Each row comes from the steps of one walk. Every step used is in the known rows, and no mark comes twice. Write the walk behind each row, first mark first.
Known rows:
vomibo-vitig-giba-sagol-bubuv: [-1.87  0.66 -3.50 -1.54  0.89 -0.47  0.04  0.12 -0.14  0.95  3.12 -0.32
 -2.45  1.00  1.30 -0.41  0.08 -0.04 -0.58  1.05 -2.59 -1.61  0.24]
sagol-remo-giba-vitig-vomibo: [ 1.83  1.57  0.89  0.74  0.05  1.04 -0.12  1.92 -0.74 -0.65  1.41 -1.65
 -0.28 -0.13  1.03  0.42  0.97 -1.39 -4.67 -0.60  0.82 -1.38  0.76]
giba-vitig: [ 2.62  2.40  0.06 -0.07 -1.33  3.26 -0.37 -1.68 -3.61 -0.50  0.54  0.97
  0.56  0.53  0.71 -1.54 -0.49  1.16 -1.49  1.08  1.05  1.63  2.01]
remo-giba-vitig: [ 2.28  1.88  0.00 -0.46  0.78  2.53  0.69 -0.68 -3.02 -1.97  1.32 -0.24
  0.36 -0.46  2.19 -2.53  0.87  1.46 -3.42 -1.02  0.78  2.86  2.75]
vitig-giba-vomibo-sagol-remo: [-0.56  0.16 -1.06 -0.19 -0.88 -4.28  0.14 -1.57  1.43  0.68 -1.10 -1.84
  2.14  2.12 -0.17  3.18  0.10 -1.00 -0.57 -0.09  0.98  0.91 -1.27]
vomibo-sagol-remo: [ 0.39 -0.85  4.20 -0.39  0.19 -1.09 -1.13 -1.85  1.86 -0.48 -3.04 -0.02
 -0.64 -0.05 -1.21  2.34  0.26 -1.32  0.93 -0.74  2.82 -0.90 -0.87]
remo-sagol-vomibo: [-0.43 -4.47  2.57 -1.66  1.21  2.78  1.37 -0.67 -0.31 -0.90 -3.84  0.90
  2.34 -1.93 -2.32 -0.76 -0.64  0.86  1.57 -1.01  1.33  1.33  0.52]
sagol-remo-giba: [ 0.09  0.31  3.11  0.11  2.66  2.56  0.19 -0.77  0.52 -1.16 -0.80 -1.28
 -1.40 -2.39 -0.81  0.56  2.76 -0.50 -1.70 -1.61  3.44  0.97 -0.11]
bubuv-sagol: [ 1.43  0.14  0.81  1.51  0.02  0.69 -1.27 -2.95  0.03  0.61 -3.65  3.45
 -0.80 -4.71 -2.42 -1.18  1.72  2.76  3.43 -0.24  1.92  1.82  0.78]
vomibo-vitig-giba-sagol-remo: [-0.31 -0.07 -2.71  0.48  1.52 -1.26  0.27 -0.51  0.70  1.06  2.27 -1.74
 -1.41 -0.19  0.20  2.06  1.18 -0.08 -0.69  1.83 -0.84 -2.36 -0.84]
bubuv-sagol-remo-giba: [ 1.70 -0.70  1.76  1.39  2.33 -0.70 -0.63 -1.97  2.00 -0.54 -3.04  0.81
 -1.41 -5.63 -2.10 -0.22  3.80  1.26  0.28 -2.79  1.47  1.06 -0.02]
bubuv-sagol-vomibo: [ 0.38 -1.99  1.30 -0.53  0.21 -1.48  0.36 -2.96  0.31  1.29 -3.80  2.20
  1.35 -3.18 -1.65 -0.13  0.92  2.14  2.53 -1.34 -0.07 -0.75 -0.17]
remo-sagol-vomibo-giba-vitig: [ 0.63 -3.27  1.37 -1.57 -1.31  0.51  2.70 -0.79 -0.64 -2.98 -2.10 -0.80
  2.83 -0.20 -1.20 -1.78 -0.88  1.66  0.07 -1.16 -1.84  1.04  0.26]
giba-vomibo-sagol-bubuv: [-0.47  0.62  1.18 -2.92 -1.53 -1.99 -1.10 -0.95 -0.35 -0.22 -1.69  0.23
  1.47  4.43  1.27 -1.30 -1.92 -1.29  0.02 -2.04 -2.79  0.91 -0.45]
vitig-vomibo: [-0.95  1.74  1.03  1.64 -1.81  3.04 -1.23  1.71 -1.27  1.15 -0.34  2.00
 -0.64 -0.23 -0.41  0.30 -0.98 -0.31  1.29  2.91  3.33 -1.19  0.48]
vomibo-vitig-giba: [-1.01  1.09 -2.49  0.48 -0.17  1.23  1.55  0.19 -1.21  0.02  2.71  0.28
 -2.75 -0.45  0.33  2.72  0.85  2.59  2.46  1.04  1.33  0.22  1.09]
vitig-giba-vomibo-sagol: [-0.65  0.68 -1.94 -0.45 -1.38 -3.57  0.03 -1.68  0.13  0.47 -0.90 -0.56
  2.70  2.25  0.66  1.82 -0.67  0.31  0.48  0.78  0.96  2.35 -0.13]
vitig-vomibo-remo: [-1.64  2.18 -0.60  2.44 -1.03  1.88 -0.89  3.15 -0.10  2.12  3.26  1.05
 -2.08  1.50  0.22  1.88 -1.73 -1.04  3.01  2.77  1.32 -1.66 -0.94]
vitig-giba-sagol: [-1.20  0.67 -2.24  0.58  1.36 -0.34 -1.15 -2.56  0.03  1.86 -0.30  0.05
  0.95 -1.31 -0.30 -0.69  0.68 -0.33 -0.95  3.77  2.83  1.31  0.00]
sagol-remo-giba-vomibo-vitig: [ 1.26  0.41  0.22 -0.17  1.65  0.12  1.41  0.65 -0.45 -1.51  1.50 -2.89
 -0.29  1.13  1.33  0.99  1.69  0.48 -1.77 -2.76 -2.38 -0.14 -0.83]
bubuv-sagol-vomibo-giba-vitig: [ 1.40 -0.75  0.16 -0.43 -2.32 -3.62  1.77 -3.03 -0.08 -0.79 -2.07  0.42
  1.82 -1.41 -0.39 -1.19  0.56  3.02  1.04 -1.65 -3.24 -1.11 -0.50]
sagol-vomibo-remo-giba-vitig: [-0.27 -0.22 -0.80 -1.71  1.70 -0.61  2.72  0.78 -1.26  0.01  4.38 -2.36
  1.08  2.90  3.02  0.63 -0.77 -0.15 -1.67 -2.10 -2.90 -0.60 -0.05]
vomibo-sagol-remo-giba-vitig: [ 2.34 -0.46  2.47 -1.04  0.63 -2.16 -0.10 -0.89  0.73 -2.03 -0.93 -1.70
  0.25  0.69  1.74  0.73  0.55 -1.09 -3.08 -2.57  0.48  0.07  0.71]

Which walk is each row?
[-1.01  1.85 -2.58  0.34 -0.91 -0.20  0.38 -1.55 -1.20  1.12  0.24 -0.24
  2.02  1.00 -0.25  0.97  0.48  1.14  0.11  1.53  1.83  3.06  0.07]
vitig-giba-vomibo
[-1.75  2.27  1.33  2.06 -3.41  1.28  0.12  1.49  0.02 -0.80  0.17  0.64
 -1.28 -0.03 -0.38 -0.04 -0.54  0.57  2.33  2.92  2.08 -1.44 -1.00]
vitig-vomibo-giba
[-2.20 -1.40 -1.36 -1.73  0.01 -0.70  3.34  0.06 -0.90  0.67  2.07 -0.88
 -0.18  1.10  1.07  3.43 -0.03  1.83  1.22 -0.21 -0.52 -2.44  0.09]
sagol-vomibo-vitig-giba
[-0.91  0.35  0.54 -2.19  3.41  1.40 -1.40 -0.80 -0.06 -0.39  0.26 -0.30
 -0.68 -0.53  1.89 -4.95  0.79 -1.59 -3.76 -0.72 -1.05  1.14  0.62]
remo-giba-sagol-bubuv
[ 1.07  1.77  0.17 -1.46 -3.64 -1.12 -1.52  2.02 -1.43  0.12  0.99  1.23
 -0.31  3.96  2.23 -0.79 -3.03 -2.07 -2.52  0.07 -1.87 -2.47  1.65]
giba-vitig-vomibo-sagol-bubuv
[ 2.87 -0.57 -1.07  1.02  1.28 -3.01  0.56 -0.71  0.76 -0.72 -0.74 -0.71
 -0.56 -2.24  0.00  0.17  2.84  2.28  0.46 -3.78 -4.21  0.04 -0.77]
bubuv-sagol-remo-giba-vomibo-vitig
[-1.44  0.02  3.30 -2.92 -0.41 -0.14 -1.14 -1.08  0.69 -0.56 -2.11  1.70
 -1.84  1.69  0.26 -0.73 -1.15 -1.31  1.16 -1.80  0.80  0.06  0.60]
vomibo-sagol-bubuv
[ 1.75  0.61 -2.25  1.76 -1.77  1.89 -0.44  3.46 -1.47  0.38  3.25  0.72
  0.06  1.75  0.27 -0.21 -2.52 -0.33  0.31  1.55 -1.77  0.11  1.00]
giba-vitig-vomibo-remo-sagol
[ 0.96 -2.38 -0.35 -0.66  0.08 -1.99  1.68 -1.49 -0.17  0.60 -1.58  1.69
 -0.33 -1.96 -0.45  0.85  0.69  3.26  3.58 -2.09 -3.10 -2.45 -0.18]
bubuv-sagol-vomibo-vitig
[-0.88  0.21 -1.21  0.90  2.04 -0.98 -1.37 -2.49  1.55  1.91 -0.47 -1.32
  0.61 -1.55 -1.55  0.72  1.49 -1.71 -2.50  2.91  2.99 -0.43 -1.27]
vitig-giba-sagol-remo
[-2.36 -0.57 -0.45  0.41 -0.41  2.69 -0.80  4.66  1.25  1.02  2.29  1.53
 -2.71  1.17 -1.20  0.02 -2.03 -2.02  2.70  0.15 -0.94 -0.66 -0.28]
vitig-vomibo-remo-sagol-bubuv
[-0.91 -1.91  2.30 -2.06  0.94  4.97 -0.69  0.18 -0.01 -1.12 -2.86  2.37
 -1.48 -1.91 -3.01 -2.90 -0.14 -0.20  1.16 -1.79  1.01  3.14  1.46]
remo-sagol-bubuv
[ 2.13  1.12 -0.32 -0.11 -1.39 -1.29 -0.18  2.09 -1.51 -1.51  1.11 -0.19
  0.84  1.42  3.70 -0.91 -1.18 -0.25 -3.25 -0.40 -0.50 -0.04  2.37]
remo-giba-vitig-vomibo-sagol
[-0.40 -1.62  0.25  1.16  1.84  3.60  0.06  0.80  0.65 -0.37  0.91  0.95
 -1.50 -0.95 -2.24  0.15 -0.60  0.65  4.44 -0.02  1.04  3.27 -0.20]
vomibo-remo-sagol
[-1.11  1.11  0.99  2.23 -1.80 -1.24 -1.29  0.77  1.78  0.28 -0.15 -1.44
 -0.04  0.28 -0.58 -0.77 -0.15 -2.04 -0.86  3.76 -0.01 -4.03 -3.04]
vitig-vomibo-giba-sagol-remo
[ 0.73 -0.23  1.77  0.50  2.35  0.76 -2.40 -2.64  0.74  1.39 -1.84 -0.78
  0.76 -0.94 -1.21 -1.47  0.94 -2.21 -2.07  2.23  1.35 -1.31 -1.75]
giba-sagol-remo
[-1.07  1.23 -2.10  1.99  1.61 -0.31 -1.21  3.26  0.65  1.68  4.15 -0.83
 -0.71  1.32  2.40 -0.82 -0.86 -2.02 -0.47  2.42 -1.23 -1.43 -1.23]
vitig-vomibo-remo-giba-sagol
[ 3.71  0.10  0.25  1.09  1.31 -1.28 -0.48 -1.99  0.49 -0.71 -1.71  0.21
 -0.43 -4.07 -1.00 -0.84  2.93  1.48 -2.03 -2.98 -0.41  0.90  0.86]
bubuv-sagol-remo-giba-vitig
[ 1.97  2.92 -0.73  1.15 -3.18  2.18 -0.91  1.41 -3.36  0.54  1.47  1.21
  0.62  1.43  1.13 -0.63 -1.79  0.01 -1.87  2.51  0.59 -1.08  1.77]
giba-vitig-vomibo
[ 3.29  0.49 -0.57  2.04 -0.23 -2.11 -0.82  0.53  0.65 -0.01 -0.99  0.36
 -0.35 -3.31 -0.47 -0.36  1.95  0.35 -2.39 -1.70 -0.83 -1.31  0.69]
bubuv-sagol-remo-giba-vitig-vomibo
[-1.94  0.96 -1.80 -2.31 -1.43 -3.47 -0.21 -0.93  0.64  0.65 -0.31 -0.25
  1.17  3.57  0.82  0.83 -0.90 -0.98 -0.51 -0.92 -0.61  1.64 -0.05]
vitig-giba-vomibo-sagol-bubuv
[-1.36 -4.10  2.84 -1.21 -0.22  1.30  2.57 -0.80  0.79 -2.61 -3.37 -0.23
  1.87 -1.53 -2.43 -1.09 -0.17  1.47  2.52 -0.98  0.03  1.17 -0.75]
remo-sagol-vomibo-giba
[-1.03 -0.82 -0.72  2.38 -0.37  2.58 -0.70  3.94  0.80  0.88  1.57  1.30
 -1.36  0.01 -1.54  1.00 -1.83 -0.73  3.69  1.78  0.74  0.09 -0.32]
vitig-vomibo-remo-sagol
[ 0.59  1.23  0.04 -0.35  1.08  1.33  0.44 -0.71 -2.03 -1.28 -0.11 -0.87
  1.96  0.56  1.91 -2.17  0.93  1.21 -1.42 -1.21 -0.40  3.75  0.58]
remo-giba-vomibo
[ 2.45  1.16  0.83  0.46 -3.06 -1.92 -1.31  1.41 -0.54  0.12 -0.05 -0.26
  0.65  2.65  1.12  1.65 -2.01 -1.84 -2.55  0.84 -0.10 -3.32  0.45]
giba-vitig-vomibo-sagol-remo
[-2.57  1.88  0.27  0.17 -2.30 -0.43 -1.42  1.45  0.97  0.26  0.63  0.00
 -0.99  1.66  0.57 -3.05 -1.35 -2.16 -0.64  2.85 -1.81 -3.20 -1.81]
vitig-vomibo-giba-sagol-bubuv
[-1.02 -4.61 -1.07 -1.79  0.86  0.57  3.09  0.96 -0.02 -0.90 -0.66 -0.09
  0.81 -1.16 -1.20  1.96 -0.33  2.07  2.24 -1.16 -0.76  0.12  0.83]
remo-sagol-vomibo-vitig-giba
[-1.89 -1.23  0.43 -1.07  1.95  3.64 -0.13  1.69  1.23 -0.09  1.40  1.11
 -3.02  0.20 -1.95 -0.86 -0.77 -0.88  3.30 -1.81 -0.88  2.44 -0.15]
vomibo-remo-sagol-bubuv
[-1.14 -0.23 -4.11  1.00  0.49 -0.55  0.84  0.50  0.55  0.85  1.98 -0.96
  1.48  1.19 -1.11  1.52 -0.48  0.74  2.27  0.55 -0.57  4.13 -0.69]
vitig-giba-vomibo-remo-sagol
[-2.81 -0.88 -3.26 -0.58  2.20 -3.01  0.63 -1.35  1.26  3.16  2.82 -1.96
  1.82  1.58  0.86  1.37 -0.63 -1.52 -0.48  2.57 -0.58 -1.37 -2.03]
vitig-giba-sagol-vomibo-remo
[-0.15 -0.37  2.65  0.64 -0.36 -1.91 -0.82  2.51  2.07 -0.37 -1.10 -0.60
 -0.62  0.20  0.81  2.05 -0.15 -2.34 -0.98 -0.30  2.10 -2.60 -0.38]
vitig-vomibo-sagol-remo-giba
